Each row was made from one walk, in order. Every step used is in the known rows, and no mark comes twice. Write each row's walk.
Known rows
H/Y: [ 13.3 -11.3   3.6  -2.9   2.0  12.1   4.2  -2.0  12.4  -0.6   8.2  15.9
  20.7   4.3  -3.7  -3.3 -15.4  16.7   7.8  -5.5  -6.1 -11.3]
W/J/Y/H/M: [  4.0  -8.7  -8.7   4.2 -19.9  24.3  18.8  17.2  12.3 -15.3   1.7  33.3
  40.3 -12.5   1.3  -8.5 -17.3  14.9  35.5 -26.5  -5.2 -20.7]
X/J: [ 11.5 -18.1  -4.7  -0.8 -11.2 -11.3 -11.8  35.1   7.1 -10.4  21.1  10.8
  -5.9  -0.6  -2.3   8.0  -2.2  -4.9   7.9   6.2   6.4   3.0]
J/Y: [  7.9 -14.0  -7.2   5.3  11.5  -1.1   2.1   4.7  17.2 -14.0   6.9  12.2
  20.8  -0.4  -7.8 -13.2   4.1  10.9   9.3 -12.7  -6.4 -12.9]
Y/J/M/H/P: [-17.4 -19.0   2.6  -4.0  17.4  17.8   6.0  33.5  -2.6  -8.3  -2.1  31.1
   9.3  -1.1  16.9   4.8  -9.2   1.0  29.3 -12.1   3.6 -14.0]
W/J/M/H/Y: [ -0.4 -12.6   1.7   3.9   6.7  12.5   4.4  11.1   9.2 -10.4  -3.3  29.7
  43.9  -7.2   2.4   3.6 -16.3  11.3  38.1 -25.1  -2.6 -18.3]
X/J/W/H: [  3.1  10.4  -4.4   3.4  -9.6  -3.9  -1.2  25.2 -15.4 -20.8  -5.5  40.2
  -5.9  -9.3   6.4  19.6 -13.7   3.6  35.8   2.6   0.1 -12.2]
X/J/M: [ 12.5 -28.0 -14.3   3.4 -18.4  -7.2   8.1   3.4  21.1  -6.5  17.6  12.9
   5.5  -5.9   0.1   8.4   1.3  -8.3  26.8 -15.3   5.3  -3.9]
W/H/M/J: [  3.7 -10.9   0.0   0.8 -31.8  15.0   7.3  27.8   0.1 -37.3  17.1  28.1
   3.5 -12.2  -5.5   3.9  -4.8   1.5  46.8 -19.2   8.3  -6.6]
Y/H: [-22.4   5.2   1.8   5.6   0.4  -1.2   9.9   7.7  -9.0   7.5 -25.7  20.3
  17.5  -5.9   1.9  -0.9  -6.5   1.2   5.5 -19.7   3.3   0.8]
M/H/Y/J/W: [ 16.9 -18.1   3.6  -6.1 -14.0   4.7 -34.1  11.3  -5.1  -8.7 -14.8  51.8
  16.4  18.1   2.8   9.9  -3.6  12.7  26.9  18.8   8.6 -14.9]
M/H: [-28.4  15.7   3.2   6.3   9.7  -3.2  -6.6  17.4 -19.5  -0.1 -17.2  12.4
  23.4 -13.4   5.2   3.3  -0.9  -4.8  18.3 -13.4  -0.5 -14.2]
P/H/Y: [  3.7   1.1  -1.5  -2.7  22.6  -0.7  15.6  -7.0   6.4  -3.7   7.3  34.0
  36.8  -8.7  -6.0  -4.6 -16.1   8.2  16.8   5.2  -6.9 -17.5]
M/J/Y: [  7.5 -27.3  -3.7   4.7   0.0  -1.9  -7.3  20.6  19.5 -32.1  13.2  22.1
  16.2   1.6 -13.1 -11.0  11.2   7.6  23.8 -17.0   4.5  -4.6]
W/H/Y/J: [ 20.3 -27.2  12.3  -1.3   8.1   7.2  -5.3  18.8  -4.1 -29.6   0.7  32.7
  11.1   7.9 -10.3   2.4 -12.7  11.9  23.0 -14.0  10.3  -8.1]
Y/J/X: [ 11.8 -28.1  -9.3  -2.4   9.1  -1.9   1.4  12.8  -8.4 -21.7  35.9  10.8
  19.3   8.9  -8.4 -20.1 -10.9 -16.1  -0.3  33.3  10.3  12.2]
H/P: [ -5.0 -13.4   2.6  -9.7  14.9  19.7   9.3  27.3   4.4  -1.8   8.9  14.6
 -11.5   6.4  15.6   0.8 -12.1   6.8   4.2   7.9  -2.0  -2.6]
X/J/M/H/P: [-18.5 -15.5  -2.1  -3.4  12.5  14.0   8.2  40.4   0.7  -5.2   5.8  29.8
   7.5  -5.9  19.1   7.0 -11.5  -0.6  29.8  -9.7   0.2 -14.5]
X/J/M/H/P/C: [-21.4 -16.6  -5.1  -5.3  37.2 -13.8   4.2  26.2   9.7  13.6  18.7  15.2
  20.5 -30.7  17.3  14.9   0.5 -13.0  20.9   8.1  -8.7 -17.8]
Y/H/M: [ -3.2   2.9  -6.8   1.2 -29.5  21.4  22.1   3.7   1.2   1.7  -1.2  24.5
  28.0 -12.9   3.5  -5.4 -17.3   9.3  24.7 -20.4  -5.7 -19.7]
J/W: [  9.6   1.9  -5.4  -4.8 -19.3   1.3 -21.3  -3.1  -1.5   5.3 -11.5  29.5
  -0.4  11.0   8.6  10.6   0.8   6.3  12.8  25.9   0.4  -7.4]

Which walk is each row?
[ 10.9  12.7  -9.4  -0.1 -32.1  24.2  18.2   4.6  -5.5 -14.3   6.2  35.2
  13.8 -15.7   7.3   6.6 -21.4  12.7  43.0  -6.7  -9.7 -29.9] | J/W/H/M
[  9.2 -21.5 -10.0   3.6  -4.6   3.0   4.9  17.3  20.7 -35.1  20.6  35.8
  32.0  -9.4 -13.2 -14.1   4.4   7.4  38.4 -14.9   0.2 -17.7] | P/H/M/J/Y
[-11.7 -11.0  -1.0   9.8  13.6   1.9   5.9  26.0   7.2 -17.2 -22.4  32.4
  34.9  -5.6  -1.0  -5.4  -6.5   9.3  21.9 -28.3   3.9  -0.3] | W/J/Y/H
[-19.8 -19.7  -0.5  -5.7  41.4  -9.9   2.3  19.4   5.4  10.7  10.7  16.3
  21.8 -26.2  15.2  12.5   3.0 -11.5  20.4   5.3  -5.3 -17.2] | Y/J/M/H/P/C
[ -2.5  10.1   0.2   3.4 -11.2   1.0  -1.4  19.9 -16.9 -28.2 -11.5  42.2
  -6.1  -8.1   3.7  17.2  -7.6   3.8  42.5  -2.5   4.6  -8.1] | M/J/W/H
[ 17.0 -11.2  -9.0  -5.6 -27.5  -6.9 -29.9  21.1   3.1  -2.3   3.6  37.0
  -4.4  10.7   7.3  16.1  -0.8   2.9  18.0  30.3   4.9  -5.1] | X/J/W
[-25.1   5.3  -4.6   9.3   1.9  -2.8   4.4   2.3  -8.3   0.2 -15.3  15.9
  30.8 -17.1   6.2   5.2   1.8  -7.9  33.4 -27.9   0.3 -18.4] | J/M/H
[ 22.2 -17.2   0.2  -8.1  -6.9  -0.5 -26.4   3.6  -1.7 -10.2  -9.1  56.9
  16.4  16.3   0.1   8.2  -4.1  10.1  25.5  28.0   8.2 -13.2] | P/H/Y/J/W
[ 18.6 -34.1  -2.3   3.2  -5.0   5.8  12.9  -8.0  12.8 -20.0   3.4  28.3
  18.1   0.3  -5.5   4.7  -6.2   3.6  38.1 -29.1   8.1 -11.7] | W/H/Y/J/M
[-24.1 -10.7  -0.4  -6.7  40.6  -9.4  11.2  16.7   7.0  20.7   6.1  13.5
  16.5 -24.9  16.3   9.5  -2.4  -6.9   4.6  10.3  -9.5  -9.5] | Y/H/P/C
[  8.2 -19.8  -0.9  -2.7 -36.8  14.0  -2.5  21.8   8.6 -28.3  20.9  21.4
   4.7  -3.8  -6.1  -0.4   1.9   0.9  35.4  -9.6   9.8  -3.0] | H/M/J
[ 24.6 -36.0  11.4  -4.9   3.7   6.8 -14.5  13.7   4.9 -20.2   3.9  25.9
  12.3  16.3 -11.1  -1.8  -6.2  11.2  12.0  -3.9  11.8  -4.0] | H/Y/J
[ -0.5 -20.7 -15.4  -0.8 -16.9   8.8  15.9  20.5  -2.7 -25.1  42.9  22.4
  29.6  -4.7  -6.0 -21.1 -14.9 -14.9  22.1  19.7   7.0   7.4] | Y/H/M/J/X
[ 17.2 -34.4  -5.4   0.8   1.7  -0.8  11.5 -14.3  16.3 -14.7   5.1  32.3
  27.3  -0.4  -6.7   1.2  -2.0  -1.1  33.9 -17.3   8.9 -12.0] | P/H/Y/J/M
[-21.3 -22.0  -1.3  -4.9  38.9  -9.9   7.2  26.2  14.0   7.1  11.5  22.3
  21.2 -24.1  10.7   5.7   2.4  -5.0  15.1   3.6  -6.1  -9.7] | M/J/Y/H/P/C
[  1.3 -11.0  -4.2  -2.3 -22.2   5.4   5.3  18.3   4.8 -30.2  20.2  34.0
  15.8 -12.7  -7.7  -1.3   1.3  -5.3  41.7  -2.6   9.1  -7.0] | P/H/M/J
[-20.0  -1.5  -2.7   9.6   6.4   0.9  -0.5  18.2  -4.9 -14.1 -16.2  19.5
  33.3 -16.6   8.6  10.1  -1.2  -7.6  43.1 -27.5   5.2 -10.8] | W/J/M/H
[  0.6  -3.9 -10.1   3.9 -23.4  21.9  22.8   6.2   9.8  -5.1   2.1  30.3
  38.1 -12.9  -0.5 -11.7 -15.2  14.8  28.9 -26.3  -8.7 -25.9] | J/Y/H/M
[ 18.8 -33.6  -7.8  -4.0  10.4   3.7   3.7  12.0  -2.4 -22.2  40.0  18.7
  29.1  11.0 -10.1 -21.7 -18.2  -7.9   3.9  30.9   7.3   6.7] | H/Y/J/X
[ -0.5 -14.0  -1.4   3.2  -0.4   5.9   4.1  12.2   8.2  -4.2   5.2  30.6
  40.1  -7.8  -0.1   3.1 -14.9   9.6  33.8 -22.8  -3.7 -23.3] | X/J/M/H/Y
[ 15.6 -26.4 -10.0   4.9   3.5  -8.8  -7.0  29.0  22.1 -21.2  21.3  19.6
  16.4  -1.1  -9.3  -7.7   2.1   7.5  14.7  -8.6  -2.0 -10.5] | X/J/Y
[ 10.5 -21.7  -6.9   6.0 -10.8   9.6   6.7  23.4  17.7 -40.5  18.3  32.3
  23.0  -9.1 -11.8 -10.2   0.7  12.1  42.1 -26.0  -0.9 -17.3] | W/H/M/J/Y
[-17.3  -8.3   0.0   8.0   2.8  -3.5  -4.2   9.8 -10.2  -9.2 -16.1  23.1
  28.9 -10.7   2.1   5.4   3.8  -8.1  36.6 -27.9   8.3 -16.5] | Y/J/M/H
[  4.5 -10.0 -11.7   3.6 -27.0  17.7  18.4  17.9  12.5  -8.7   9.5  34.0
  36.2 -13.1  -1.3  -9.1 -16.4  12.7  31.6 -24.4  -6.5 -24.5] | X/J/Y/H/M
[ 26.6 -23.9   2.3  -8.2 -17.7   5.4 -31.5   6.0   1.5  -8.8  -8.8  47.5
   8.1  22.8   1.0   9.0  -3.3  14.3  21.2  22.8   8.6 -10.2] | H/Y/J/W
[ -2.8 -17.3   0.2   0.1 -36.8  13.5   2.5  25.9   4.6 -24.5   8.6  31.3
  13.4  -7.0  -5.1  -0.7  -1.1   1.3  38.3 -19.7  11.5  -2.5] | Y/H/M/J
